Known rows, with every way that one mark hangs from another:
[tusu [bule mabiza [vuzelu [savusi rusa]]]]: [ 0.63 -2.86 -3.78 -1.52 -0.29 -1.23  0.37 -2.91  1.65  4.56  0.42 -0.92
 -1.39  3.25 -0.83  0.10 -0.39 -7.35 -2.46  3.09 -1.14 -0.88 -1.72]
[mabiza bule rusa savusi]: [ 1.62 -1.51 -3.04  0.85 -3.43  4.10  1.65 -1.00 -0.29 -0.40 -1.41  0.20
 -3.93  1.49  0.99  0.72 -0.64  5.89  0.93 -0.99  1.34  2.13  0.13]
[vuzelu [bule mabiza]]: [-0.70 -2.30 -2.36 -0.15 -3.58  0.30  0.52 -1.61 -0.45  2.51  0.13 -1.17
 -3.08  2.18 -2.35 -0.06 -2.56 -4.20 -3.15  1.88  0.58  0.78 -0.23]
[mabiza bule rusa vuzelu]: [ 2.18 -1.68 -3.24  1.29 -2.67  0.46  1.25 -0.56 -1.22 -1.05 -3.80 -0.05
 -3.67  1.17  2.71  0.80  1.13  5.03  2.43 -0.29  1.90  2.27 -0.77]
[tusu [bule [mabiza vuzelu]]]: [ 1.24 -1.80 -3.56  0.60 -0.81 -3.04  0.90 -1.50  0.13  0.46 -4.05 -0.79
 -3.51  3.52 -0.66  0.16 -0.31 -2.28  0.34  1.34  0.79  1.22 -0.55]
[bule [mabiza [savusi rusa]] tusu vuzelu]: [ 0.20 -0.57 -3.79 -1.01 -3.28 -0.22  3.12 -2.65  1.59  2.40  4.27 -1.39
 -2.01  4.53 -5.48  0.63 -2.22 -2.49 -4.98  1.52 -2.33 -0.29 -0.20]
[vuzelu bule [savusi [mabiza rusa]]]: [-0.99 -3.66 -2.58 -1.02 -5.70  0.63 -0.23 -0.84 -1.86  2.95  3.24  0.60
 -4.50 -0.49  3.43  0.12 -0.45  1.18 -2.23  1.20  0.14  0.89 -1.59]
[tusu bule]: [ 1.23 -1.95 -3.13  0.18 -3.33 -0.40  0.01 -1.73 -0.40  2.34 -3.97 -0.43
 -3.54  1.89  0.04 -0.31 -0.53 -1.98 -1.69  0.05  1.25  0.99  0.70]
[rusa [mabiza [vuzelu savusi]]]: [ 0.73 -2.17 -3.14 -0.68 -2.05  0.24  0.00 -1.39 -1.25  2.15  0.30  0.10
 -4.81  2.86 -0.29 -0.23 -0.60 -2.27 -0.75 -0.96  0.49  0.00 -0.87]
[bule tusu [vuzelu [savusi rusa]]]: [-0.09 -1.27 -3.43 -1.79 -3.38 -0.41  1.18 -2.97  0.28  4.56  3.52 -0.93
 -2.09  2.01 -1.90  0.34 -0.57 -3.94 -4.65  1.31 -1.59 -0.88 -1.43]
[vuzelu [bule tusu] [savusi mabiza rusa]]: [-1.16 -3.19 -3.86 -1.70 -5.46 -0.64 -0.48 -1.45 -1.77  5.74  6.20 -1.18
 -3.64  0.03  0.71  0.35 -1.32 -2.82 -5.67  2.50 -1.56  0.36 -2.52]
[mabiza rusa [vuzelu bule]]: [ 1.09 -1.94 -1.85  0.58 -4.71  0.02  0.11 -0.80 -2.48 -0.10 -2.78  0.34
 -3.43 -0.07  2.60  0.56 -0.52  1.99 -0.41 -0.40  2.39  2.23 -1.64]
[vuzelu bule]: [ 0.01 -2.29 -2.14 -0.19 -4.81  1.39 -0.32 -1.66 -1.25  2.61 -1.45 -0.46
 -3.34  0.45 -0.82 -0.01 -2.12 -2.35 -3.57 -0.06  1.34  1.23  0.35]
[savusi mabiza rusa [vuzelu [bule tusu]]]: [-0.59 -3.27 -4.31 -1.11 -8.60 -2.13 -0.87 -1.27 -2.94  5.24  4.40 -2.00
 -3.23  0.83 -1.42  0.74  0.20 -3.35 -5.93  2.61 -2.69  1.48 -0.96]
[rusa [mabiza bule]]: [ 1.72 -2.31 -3.60  0.30 -3.35  1.84  0.76 -0.83 -0.78  2.71 -1.10 -1.11
 -3.62  2.95 -1.45 -0.42 -0.33 -1.16 -1.60 -0.03  0.66  0.71  1.04]
[rusa [mabiza [bule tusu]] [savusi vuzelu]]: [ 1.46 -2.04 -4.65  0.11 -6.18  0.34  0.42 -0.60 -1.99  5.03  1.84 -1.56
 -2.60  3.97 -4.51  0.00  1.16 -2.60 -3.41  0.30 -0.20  0.34  0.30]
[rusa [mabiza [bule vuzelu] savusi]]: [ 2.02 -1.95 -3.33 -0.44 -2.73  3.21  2.26 -2.06  1.21  2.09 -1.36 -0.43
 -2.60  3.92 -3.54  0.09 -0.55 -0.05 -3.45 -1.36 -0.33  0.62  1.94]
[mabiza [bule tusu vuzelu] rusa savusi]: [ 1.45 -0.31 -2.96  0.06 -4.32  1.97  3.80 -1.96  0.52  0.49 -0.26 -0.57
 -2.12  2.19 -1.31  0.97  0.32  4.76 -2.30 -0.10 -0.08  1.54 -0.30]
[bule tusu]: [-0.13 -0.36 -3.10 -0.07 -5.21 -0.53  1.68 -1.77 -0.82  2.12  0.97 -1.13
 -3.92  2.18 -2.71 -0.06 -1.21 -0.51 -3.39  0.03 -0.23  0.58  0.48]
[savusi rusa vuzelu]: [ 0.68 -2.71 -4.10 -0.55 -5.59  0.37 -1.37 -1.93 -1.72  3.28  0.33 -1.02
 -3.47  2.15 -1.73  0.54 -0.34 -3.67 -1.84  0.49 -1.23  0.83  0.62]
[savusi mabiza vuzelu]: [-0.63 -3.23 -4.40 -0.73 -7.08 -1.37 -0.16 -1.51 -1.23  2.36  0.90 -0.46
 -5.20  2.74 -2.10  0.24  0.61 -0.37 -2.74 -0.06 -2.31  0.99  2.39]
[mabiza bule rusa [vuzelu savusi]]: [ 1.27 -2.15 -3.13  0.40 -1.15  1.38  0.62 -1.04 -1.18  0.05 -2.19  0.24
 -4.00  0.57  3.95  0.95  1.16  3.91  3.08  0.15  1.72  1.62 -2.31]

Rows:
[ 0.04 -1.95 -4.58  0.05 -5.31 -1.08  2.17 -0.86 -0.42  2.38  1.66 -1.53
 -4.35  1.93 -1.30  0.26  0.48  2.74 -3.13  1.19 -1.45  1.33  0.95]
[savusi [mabiza [bule tusu]]]
[ 1.77 -1.58 -3.55  0.76 -1.07  2.80  1.39 -1.61  0.35 -0.87 -3.97 -0.08
 -4.42  2.35 -0.81  1.19 -0.93  4.05  0.76 -2.02  1.19  2.54  0.63]
[mabiza bule savusi vuzelu]
[ 0.89 -0.81 -3.41 -0.27 -3.71 -0.32  2.96 -2.36  0.60  2.50 -1.56 -1.60
 -1.73  2.51 -3.27  0.49  0.53 -0.22 -3.85  0.91 -0.56  0.76  0.75]
[mabiza [bule tusu vuzelu]]
[ 1.80 -1.93 -3.66  0.25 -2.84  4.05  1.24 -1.09 -0.05  1.78 -0.63 -0.60
 -4.08  3.33 -2.15  0.02 -1.38  0.84 -1.73 -1.33  0.54  1.25  1.27]
[rusa [mabiza bule savusi]]
[ 0.65 -2.30 -2.85 -1.32 -1.49 -0.23  0.46 -3.15  0.92  3.60 -3.02  0.10
 -2.40  2.04 -0.27 -0.07  0.25 -4.26 -2.88  0.44  0.27 -0.19 -0.17]
[tusu [bule [vuzelu savusi]]]
[-0.04 -0.06 -2.84 -0.29 -5.08 -2.42  3.97 -1.92  0.40  1.01  2.70 -1.09
 -1.90  3.62 -2.77  0.03 -0.02 -0.32 -3.07  2.30 -1.23 -0.20 -0.57]
[bule [mabiza rusa] tusu vuzelu]
[ 0.73 -2.08 -3.46 -0.60 -5.57  2.38 -0.03 -1.74 -1.44  2.29  0.50 -0.42
 -4.80  4.04 -4.08  0.15 -0.92 -1.92 -2.70 -1.69 -1.03  0.89  1.61]
[rusa [mabiza [savusi vuzelu]]]
[ 1.34 -0.66 -3.72  0.75 -2.54 -0.84  1.96 -1.28 -0.84  0.58 -2.37 -1.52
 -3.50  1.88 -1.01  0.88  0.61  2.38 -0.68  0.26  0.63  2.00 -0.63]
[mabiza [bule tusu] vuzelu]
[ 0.84 -2.33 -3.71  0.36 -5.33 -2.31  1.24 -0.21 -1.36 -0.95 -0.03  0.94
 -5.28  1.69  2.53  0.23  0.76  5.57  0.28 -0.82 -0.28  1.47  0.43]
[savusi [mabiza rusa vuzelu]]
[ 2.46 -2.14 -4.24  0.57 -0.93  2.76  0.39 -1.40  0.06  0.30 -2.17 -0.33
 -3.76  1.96  0.12  1.39 -1.12  2.73  0.60 -1.15  0.83  2.32 -0.40]
[mabiza bule [savusi rusa] vuzelu]
[ 2.00 -2.29 -3.39 -0.37 -3.29  1.04  1.71 -1.72  0.40  2.89 -2.04 -0.96
 -2.00  3.55 -2.74 -0.36  0.53 -2.31 -3.29  0.02 -0.16  0.16  1.77]
[rusa [mabiza [bule vuzelu]]]
[ 0.83 -2.30 -4.84 -0.58 -5.45 -1.55  2.79 -1.20  1.09  3.83  2.17 -0.22
 -2.19  3.21 -3.58  0.01  0.64  2.10 -5.38  0.06 -1.23 -0.07  1.91]
[rusa [savusi [mabiza [bule tusu vuzelu]]]]
[ 0.84 -3.02 -4.47  0.08 -4.77 -2.05  0.52 -0.37 -0.27  1.32  0.54  1.54
 -4.93  3.10 -1.25 -0.20 -0.64  2.98 -1.96 -2.46  0.25  0.33  1.86]
[rusa [savusi [mabiza vuzelu]]]
[-0.68 -2.47 -4.51 -0.82 -3.66 -0.13  1.53 -1.33 -0.27  3.59  3.39 -1.19
 -4.64  1.42 -0.17  0.42  0.65  1.46 -2.52  1.74 -1.51  0.79 -0.60]
[vuzelu [savusi [mabiza [bule tusu]]]]
[-0.61 -1.78 -3.60 -0.33 -3.97  1.33  0.95 -2.34  0.16  1.02  1.01 -0.89
 -4.51  4.43 -5.10  0.77 -1.65 -2.20 -1.35  0.13 -1.48  1.02  1.22]
[bule [mabiza [savusi vuzelu]]]
[-0.13 -0.22 -3.50  0.29 -2.70 -3.00  2.60 -1.53 -0.29  0.37  0.90 -1.54
 -3.92  3.77 -3.35  0.42 -0.93 -1.02 -1.49  1.19 -0.59  0.70 -0.86]
[bule [mabiza vuzelu] tusu]
[ 1.46 -2.42 -5.42  0.18 -3.92 -2.37  1.25 -0.53 -0.99  1.98  1.60 -1.54
 -3.88  1.73  0.54  0.92  1.06  2.75 -1.79  1.29 -1.63  1.79 -0.88]
[savusi [mabiza [bule tusu] vuzelu] rusa]
[-0.44 -1.75 -2.63 -1.10 -2.45 -0.08  2.27 -2.30  0.95  1.55  2.20  0.16
 -2.60  2.99 -0.73  0.05 -0.32 -1.84 -0.89  1.85 -0.72 -0.89 -1.00]
[bule [mabiza rusa] [vuzelu savusi]]
[ 2.22 -2.02 -3.69  1.14 -2.45 -2.72  0.87 -0.17 -0.46  0.56 -2.15  0.81
 -2.76  3.44  1.02 -0.14  0.17  0.95  1.41  0.59  2.35  0.64 -1.42]
[tusu [bule [mabiza [rusa savusi] vuzelu]]]
[ 2.41 -2.85 -4.31  0.15 -3.50  1.96 -0.24 -0.62 -0.96  3.79  0.35 -1.44
 -2.88  2.61 -0.44 -0.24 -0.46 -2.73 -1.93  0.95  0.13  0.51  0.12]
[savusi [rusa [mabiza bule]]]
[-0.78 -4.39 -3.68 -1.58 -4.59  0.83 -1.54 -1.40 -1.34  5.25  4.35 -0.25
 -4.05  0.05  1.69  0.17 -1.69 -3.01 -3.96  1.64 -0.96  0.29 -1.39]
[vuzelu bule [savusi mabiza rusa]]
[-0.31 -0.20 -3.02  0.41 -5.16 -1.62  2.86 -0.94 -0.78  0.80  3.33 -1.27
 -3.48  2.94 -1.36 -0.04 -0.73  0.54 -1.24  2.31 -0.53  0.34 -1.19]
[bule [mabiza rusa] tusu]
[ 1.81 -1.63 -3.15  0.86 -4.48 -0.27  0.67 -0.24 -1.35  0.08 -0.88  1.77
 -3.73  2.15  0.98  0.06 -0.60  4.27  0.63 -2.16  2.51  0.74 -0.05]
[mabiza [rusa savusi] vuzelu]
[ 0.79 -0.48 -3.61  0.88 -4.24 -2.76  2.53 -0.19 -0.79  0.37  2.92  0.16
 -3.12  3.85 -1.69  0.13 -0.47  2.41 -0.44  0.39  0.97  0.19 -1.74]
[bule [mabiza [rusa savusi] vuzelu] tusu]
[ 1.80 -1.53 -3.15  1.00 -1.92 -2.89  1.25 -0.73 -0.79 -0.66 -3.31 -0.27
 -3.31  2.75  2.09  0.20  0.79  0.33  1.89  1.68  1.32  1.48 -1.78]
[tusu [bule [mabiza rusa vuzelu]]]
[-0.83 -1.63 -3.48 -1.61 -5.95 -2.01  2.79 -1.81 -0.26  2.65  4.81  0.12
 -3.53  1.73  0.25  0.08  1.20  2.26 -3.89  1.28 -2.20 -0.42 -0.77]
[bule tusu [vuzelu [savusi [mabiza rusa]]]]
[ 0.14 -0.90 -2.31  0.09 -4.41 -1.32  0.88 -1.52 -2.15  1.57 -1.08 -1.11
 -3.29  0.74 -1.14  0.64 -0.93 -0.79 -3.59  0.24  1.14  1.96 -1.50]
[mabiza [vuzelu [bule tusu]]]
[-1.34 -1.50 -2.18 -1.07 -4.29  1.02  0.24 -2.21 -1.66  4.40  2.27 -1.16
 -3.34  0.15 -0.74  0.30 -1.76 -3.31 -4.36  1.33  0.53  0.63 -2.19]
[vuzelu [bule tusu] savusi]
[ 1.86 -1.74 -2.92  0.22 -3.76  1.14  2.31 -1.62  0.31  0.80 -2.95 -0.11
 -1.83  1.59  0.52  0.36  1.17  2.60 -0.75  0.42  0.61  1.01  0.77]
[mabiza [bule vuzelu] rusa]
[-1.05 -1.12 -2.49 -0.19 -4.60 -1.02  1.64 -1.64 -0.89  3.01  2.27 -2.11
 -2.69  2.07 -3.47  0.13 -2.24 -3.89 -4.61  2.71 -0.13  0.79 -1.20]
[vuzelu [bule mabiza tusu]]
[ 0.56 -3.27 -3.46 -1.29 -4.01 -1.94  1.08 -1.77  0.17  2.78 -0.04  0.84
 -3.14  1.50  2.97 -0.18  1.97  0.66 -2.04  1.26 -0.80  0.08 -0.51]
[tusu [bule [vuzelu [savusi [mabiza rusa]]]]]
[ 1.21 -2.71 -3.97  0.49 -5.05 -1.59 -0.18 -0.76 -1.26  2.80 -0.42  0.07
 -2.42  3.59 -1.02 -0.03  1.05 -2.12  0.23  1.72  0.74  0.45 -0.73]
[tusu [bule [mabiza [rusa [savusi vuzelu]]]]]
[ 0.90 -0.78 -3.58  0.49 -5.86  2.17  1.79 -1.41 -1.79  0.84  0.39 -1.21
 -3.60  1.89 -1.02  1.43  1.21  4.07 -0.37  0.48 -0.47  2.58 -0.79]
[mabiza [bule tusu] rusa [savusi vuzelu]]
